Every row comes from one small tree of marks. The marks that hang from a mark follow it in brackets, in alphabetical order. Every link used is in the known rows. Which tree was each row made from?
Known rows
fuzin{tifu}: [ 0.35 -0.13 -0.40  0.31 -0.14 -0.10 -0.22  0.26 -0.86 -0.37  0.08 -0.16
  0.20  0.31 -0.81 -1.38 -0.29 -0.24 -0.63 -0.19  0.18 -0.38 -1.55]
tifu{fasav}: [-0.19  0.01 -0.26 -0.15  0.32 -1.41  0.49 -0.32 -2.09  0.46  0.11 -2.46
 -0.30  1.16  0.09 -0.87 -0.41 -0.10 -0.64 -0.30 -1.21 -0.04 -2.53]
nilef{dabub{fasav{linofe tifu}} disuz}: [-0.06  0.76  1.67  0.58  0.62 -0.31 -0.17 -0.42  0.24  0.13 -0.56  2.88
  0.16 -1.32 -0.37 -0.62 -0.56  0.04  0.27 -0.06 -0.69  0.16  2.86]
nilef{dabub{fasav{tifu}} disuz}: [ 0.43  1.00  1.44  0.85  0.40 -1.48 -0.09 -0.77  0.85  0.26 -0.05  3.42
 -0.16 -2.13  0.06 -0.39 -1.23 -0.34 -0.14 -0.95 -1.28  0.10  3.37]
dabub{fasav nilef}: [ 0.49  0.80  0.13  0.30  0.71 -1.17 -0.07 -1.06  0.24  0.46  0.50 -0.41
  0.10  0.27  0.51  0.28 -0.77 -0.18 -0.62 -0.84 -2.23  0.00 -0.97]
fuzin{tifu{fasav{dabub} nilef{disuz}}}: [-0.44 -0.75 -0.07 -0.41  0.23 -0.69  0.54  1.23 -1.25  0.24 -0.95  1.42
  0.61 -1.28 -0.68  0.29 -0.29  0.29  0.49 -0.07  2.03 -0.30  0.77]
dabub{fasav}: [ 0.28  0.97  0.30  0.31  0.58 -0.46  0.09 -0.64 -0.71  0.23  0.30 -0.75
  0.12  0.65  0.46 -1.19 -0.93 -0.39 -0.98 -0.56 -1.66  0.14 -1.91]
dabub{fasav{tifu}}: [ 0.04  0.99  1.79  0.92  0.25 -0.85  0.08 -0.14 -0.64  0.25  0.13  0.33
 -0.09 -0.38  0.41 -1.50 -1.32 -0.28 -0.82 -0.83 -1.05  0.11 -1.27]
fasav{dabub linofe{fuzin nilef{disuz}} tifu}: [-0.28 -0.44  0.36  0.06 -0.80  0.72  0.31  0.89  0.23 -0.29 -0.13  2.06
 -0.32 -0.52  0.60  0.30  1.32  0.33  0.68  0.86  0.90  0.13  0.40]
nilef{dabub{fasav} disuz}: [ 0.65  0.84 -0.15  0.27  0.71 -1.19 -0.04 -1.24  1.12  0.30  0.20  2.34
  0.03 -1.05  0.13 -0.13 -0.72 -0.29 -0.28 -0.62 -1.84  0.21  2.83]
fasav{dabub linofe{fuzin}}: [-0.18  0.30 -0.64 -0.44 -0.75  1.02  0.44  0.39 -1.46  0.35 -0.22 -2.00
 -0.12  1.43  0.09 -0.84  1.58 -0.01 -0.07  1.04  0.27 -0.05 -2.29]
dabub{fasav{linofe tifu{fuzin}} nilef{disuz}}: [ 0.35  0.28  0.74  0.68  1.41 -0.60  0.15 -0.27 -1.35  0.66  0.15 -0.42
  0.49  0.01  0.00  0.87 -0.51  0.46  0.03 -0.11  0.40  0.27  0.56]
tifu{fasav{dabub{nilef} linofe} fuzin}: [-0.62 -0.65 -0.76 -0.93  0.99 -0.05  0.78  0.54 -3.98  1.25 -0.31 -3.80
 -0.05  1.67 -0.48  1.71  0.38  0.63  0.41  0.72  1.02  0.13 -1.58]
tifu{fasav{dabub linofe{fuzin}}}: [-0.74  0.30 -0.04 -0.65 -0.32 -0.31  0.66  0.64 -2.90  1.02 -0.42 -3.44
 -0.07  1.89 -0.37 -0.94  1.26 -0.24  0.05  1.03  0.37  0.20 -3.19]
fuzin{linofe tifu}: [-0.25 -0.21  0.11  0.42 -0.76  1.31 -0.26  0.07 -0.25 -0.33  0.05 -0.92
  0.32  1.32 -1.34 -1.79  0.26 -0.28 -0.26  0.22  1.26 -0.45 -2.36]
tifu{fasav{dabub} fuzin{linofe} nilef{disuz}}: [-0.91 -1.23 -0.47 -0.99  0.29  0.70  0.95  0.34 -1.66  0.39 -0.41 -3.02
  0.02  0.78  0.65  1.15  0.30  0.47  0.58  0.16  3.38  0.01 -0.80]
linofe{fuzin{tifu{fasav}} nilef}: [-0.05  0.29  0.06  0.26 -0.68 -0.98 -0.05  1.05 -0.33 -0.15  0.57 -2.68
  0.05  1.18 -0.20 -0.89  0.08 -0.70 -0.61  0.17 -0.02  0.35 -3.76]
disuz{nilef}: [ 0.31 -0.47 -2.51 -0.10 -0.74 -0.48 -0.64 -0.51  0.35  0.09 -0.19 -0.48
 -0.61  0.74  0.62  0.40 -0.23  0.11 -0.61 -0.45 -1.49 -0.32 -0.59]
nilef{dabub{fasav}}: [ 0.34  1.03  0.46  0.01  0.26 -0.27 -0.21 -0.77  0.53  0.11  0.23  0.09
 -0.23 -0.48  0.28 -0.72 -0.90 -0.49 -0.65 -0.66 -2.05  0.17  0.78]
fuzin{linofe{nilef{dabub{fasav} disuz}} tifu}: [-0.14  0.23  0.87  0.42 -0.19  0.99 -0.78 -0.27  2.45 -0.57  0.25  2.91
  0.49 -0.54 -0.96 -0.19 -0.46 -0.35  0.47 -0.11  0.62  0.24  2.32]
linofe{fuzin{tifu} nilef{dabub disuz}}: [ 0.80  0.19 -0.85  0.32 -0.99 -0.28 -0.61  0.19  2.93 -0.79  0.72  1.92
 -0.13 -0.92 -0.07  0.27  0.38 -0.46  0.00  0.10 -0.19  0.14  1.53]
linofe{nilef}: [ 0.18 -0.59 -0.79 -0.19 -0.09  0.64  0.09 -0.22  0.55 -0.93  0.53 -0.59
 -0.62  0.56  1.46  0.14 -0.12  0.16 -0.45 -0.23 -1.31 -0.16 -1.49]
disuz{nilef{dabub{fasav}}}: [ 0.36  0.60 -1.13 -0.07 -0.46 -0.65 -1.01 -0.68  1.59  0.38 -0.32  0.72
 -0.32 -0.50  0.18  0.45 -1.04 -0.34 -0.47 -0.81 -2.46  0.18  1.86]

Write each row's tree
[-0.44 -0.65 -0.10 -0.30  0.39 -0.10 -0.40  0.63 -0.22 -0.46 -0.40  1.14
  0.34 -0.15 -1.29  0.36  0.25  0.25  0.74  0.77  0.31  0.12  2.03]
fuzin{tifu{fasav{linofe{nilef{dabub disuz}}}}}
[-0.04 -0.57  0.15  0.23  0.06  0.47  0.76  0.83 -2.67  0.34  0.01 -0.65
 -0.57 -0.21  0.56  0.18 -0.39  0.27 -0.26 -0.33  1.73 -0.03 -0.64]
fasav{dabub tifu{fuzin}}
[ 0.52  0.35 -0.52 -0.23 -1.16  0.33 -0.25 -0.28  2.59 -0.68  0.89 -1.58
 -0.93 -0.11  1.36  0.36  0.60 -0.51 -0.41 -0.19 -1.63  0.21 -0.48]
linofe{fuzin nilef{dabub}}
[-0.02 -0.05 -0.85 -0.38 -0.65  0.11  0.23  0.00 -0.57  0.64 -0.06 -1.67
 -0.08  0.90 -0.07  0.76  1.73  0.09  0.27  0.74 -0.35 -0.21 -1.54]
fasav{dabub{nilef} linofe{fuzin}}
[-0.40  0.60  1.35  0.19 -0.64  1.70 -0.70  0.21  1.98 -0.62  0.24  0.20
  0.28 -0.09 -0.92 -0.83 -0.62 -0.52 -0.04 -0.15  0.20  0.21  0.25]
fuzin{linofe{nilef{dabub{fasav}}} tifu}
[ 0.08 -0.99 -1.50 -0.43  1.42 -2.06  0.96 -0.26 -2.62  1.28  0.22 -1.03
 -0.07  0.38  0.02  2.42 -0.05  0.50  0.44 -0.29  0.66  0.25  0.49]
tifu{fasav{dabub{nilef{disuz}}} fuzin}
[-0.65  0.01  0.44 -0.10  0.25 -0.18 -0.04  0.88 -3.25  0.22 -0.59 -2.41
  0.68  1.80 -1.87 -1.70 -0.02 -0.04 -0.17  0.84  0.78 -0.14 -2.58]
fuzin{tifu{fasav{linofe}}}
[ 0.79  0.51 -0.50  0.37  1.18 -2.06 -0.05 -1.38  0.76  0.60  0.56  1.64
  0.29 -0.35  0.36  0.78 -0.73  0.00 -0.23 -0.89 -1.93  0.07  0.99]
dabub{fasav nilef{disuz}}
[-0.12  0.44  1.18 -0.04 -0.41  0.97 -0.58 -0.08  2.68 -0.39 -0.53  1.49
  0.88 -1.44 -0.69 -0.54 -0.56 -0.25  0.39 -0.38  1.61 -0.20  2.19]
fuzin{linofe tifu{nilef{dabub{fasav} disuz}}}
[ 0.22 -0.20  0.18 -0.44 -0.88  0.71 -0.57  0.65  1.58 -0.97 -0.52  0.07
  0.09 -1.71  0.05 -0.05 -0.39 -0.20 -0.23 -0.43  0.58 -0.51  0.90]
fuzin{tifu{nilef{dabub}}}
[-0.44 -0.69 -0.05  0.13 -0.95  2.02 -0.43  0.41  0.72 -0.99  0.29 -0.55
 -0.03  1.09 -0.48 -0.83  0.15 -0.09  0.00  0.30  1.23 -0.26 -2.05]
fuzin{linofe{nilef} tifu}
[-0.15 -0.71 -0.64 -0.58 -0.55  2.42 -0.05 -0.25  1.07 -0.80  0.73 -3.17
 -0.78  1.11  0.99  0.98  0.17  0.07 -0.01  0.03  0.89  0.21 -0.48]
tifu{fuzin{linofe{nilef{dabub}}}}
[-0.20 -0.78  0.64  0.06 -0.07  0.82 -0.24  0.00  1.23 -0.90 -0.29  3.13
 -0.65 -1.43  0.46  0.71  0.29  0.59  0.72  0.34 -0.50 -0.07  3.48]
fasav{linofe{nilef{dabub disuz}} tifu}
[-0.32 -1.15 -0.07 -0.04  0.49  1.73  0.64  1.07 -1.74 -0.34 -0.23  1.45
 -0.37 -0.24  0.66  1.27  0.36  0.98  0.68  0.65  2.13  0.20  1.14]
fasav{dabub linofe{nilef{disuz}} tifu{fuzin}}
[-0.39  0.78  2.12  0.62  0.32  0.19  0.05  0.17 -1.65  0.21 -0.47 -0.27
  0.28  0.31 -0.18 -1.73 -0.64 -0.13 -0.41  0.12 -0.70  0.07 -1.62]
dabub{fasav{linofe tifu}}
[ 0.44 -0.81 -1.56 -0.16  0.59 -1.16  0.48 -0.94  0.22  0.63  0.13  3.27
 -0.36 -0.91  0.21  1.87  0.45  0.66  0.56 -0.43 -0.62 -0.38  2.31]
fasav{dabub{nilef{disuz}}}
[ 0.52 -0.66 -1.16 -0.16  0.02 -0.06 -0.21 -0.71  2.34 -0.89  0.49  2.45
 -0.80 -1.21  1.13  1.27  0.04  0.33  0.30 -0.40 -1.43 -0.03  3.00]
linofe{nilef{dabub disuz}}
[-0.36 -0.61  0.22 -0.09 -1.11  2.15 -0.76  0.25  2.12 -1.07  0.22  0.21
 -0.23  0.00 -0.71 -0.29  0.15 -0.17  0.24  0.18  0.71 -0.26  0.50]
fuzin{linofe{nilef{dabub}} tifu}
[-0.56 -0.50 -0.30 -1.20  0.63  0.85  0.65  0.92 -2.98 -0.10 -0.53 -6.88
  0.18  1.87  0.92  0.08 -0.02  0.41 -0.37  0.61  1.51  0.04 -3.55]
tifu{fasav{linofe} fuzin nilef}
[-0.16 -0.63  0.15 -0.30 -0.98  1.34 -0.51 -0.01  2.73 -0.82 -0.55  1.60
  0.36 -1.30 -0.61 -0.02  0.22  0.02  0.58 -0.16  1.97 -0.61  2.24]
fuzin{linofe tifu{nilef{dabub disuz}}}
[-0.23 -0.89  0.63 -0.16 -0.36 -0.07  0.56  0.53  0.39 -0.34 -0.89  3.23
 -0.37 -2.59  1.19  0.68 -0.18  0.61  0.49 -0.59  1.26 -0.57  1.96]
fasav{dabub tifu{nilef{disuz}}}
[ 0.63  1.04 -0.30  0.38  0.46 -1.36 -0.09 -1.11  0.85  0.82  0.37 -0.69
  0.62  0.87  0.14  0.16  0.82 -0.24 -0.03  0.28 -1.41  0.35 -0.66]
dabub{fasav{linofe{fuzin}} nilef{disuz}}
[-0.23 -0.20 -0.90 -0.44  0.29 -1.74  0.53 -0.20 -1.52  1.40 -0.21 -0.86
  0.18  0.90 -0.42  1.01  1.52  0.29  0.76  0.78 -0.04  0.14 -0.42]
tifu{fasav{dabub{nilef{disuz}} linofe{fuzin}}}
[ 0.03  0.73  0.21 -0.07  0.84 -0.21 -0.09 -0.77 -0.62  0.52  0.04 -1.46
  0.41  0.92 -0.07 -0.04 -0.02  0.14 -0.24  0.06 -1.84 -0.04 -1.26]
dabub{fasav{linofe} nilef}
[-0.02  0.26 -0.12  0.08  0.91  0.88 -0.10 -0.36  0.23 -0.33  0.14  1.02
  0.23  0.70  0.68 -0.05 -0.03  0.27  0.10  0.43 -1.09  0.28  0.02]
dabub{fasav{linofe{nilef{disuz}}}}
[ 0.25  1.03 -0.01  0.48 -0.04  0.30 -0.47  0.55  0.80 -0.29  0.34  0.25
  0.97  0.80 -0.46 -1.03  0.38 -0.46 -0.10  0.87  0.24  0.48 -1.28]
dabub{fasav{linofe{fuzin{tifu} nilef{disuz}}}}
[-0.52 -1.02  0.71  0.00 -0.38  0.89  0.46  0.12 -1.12  0.69  0.02 -1.07
 -0.49  0.17 -0.07  1.25  0.33  0.52  0.43 -0.22  2.26 -0.26 -0.44]
fasav{dabub{nilef} tifu{fuzin{linofe}}}
[ 0.29  0.14 -0.59  0.36 -0.09 -1.55 -0.03  0.58  0.25 -0.10  0.63 -0.61
  0.27  0.64 -0.35 -0.42  0.19 -0.50 -0.25  0.26  0.26  0.43 -1.80]
linofe{fuzin{tifu{fasav}} nilef{disuz}}
[ 0.50  1.65  0.42  0.43 -0.17 -0.48 -0.56  0.18  0.88  0.31 -0.01  1.00
  1.03 -0.02 -1.56 -1.34  0.43 -0.79 -0.07  0.75  0.11  0.41  1.03]
nilef{dabub{fasav{linofe{fuzin{tifu}}}} disuz}
[ 0.24 -0.47  0.86 -0.13 -0.42 -0.41  0.05 -0.21  2.25 -0.75 -0.53  2.56
 -0.49 -3.06  1.19  0.75 -0.49  0.33  0.21 -0.91  0.14 -0.49  3.41]
fasav{tifu{nilef{dabub disuz}}}
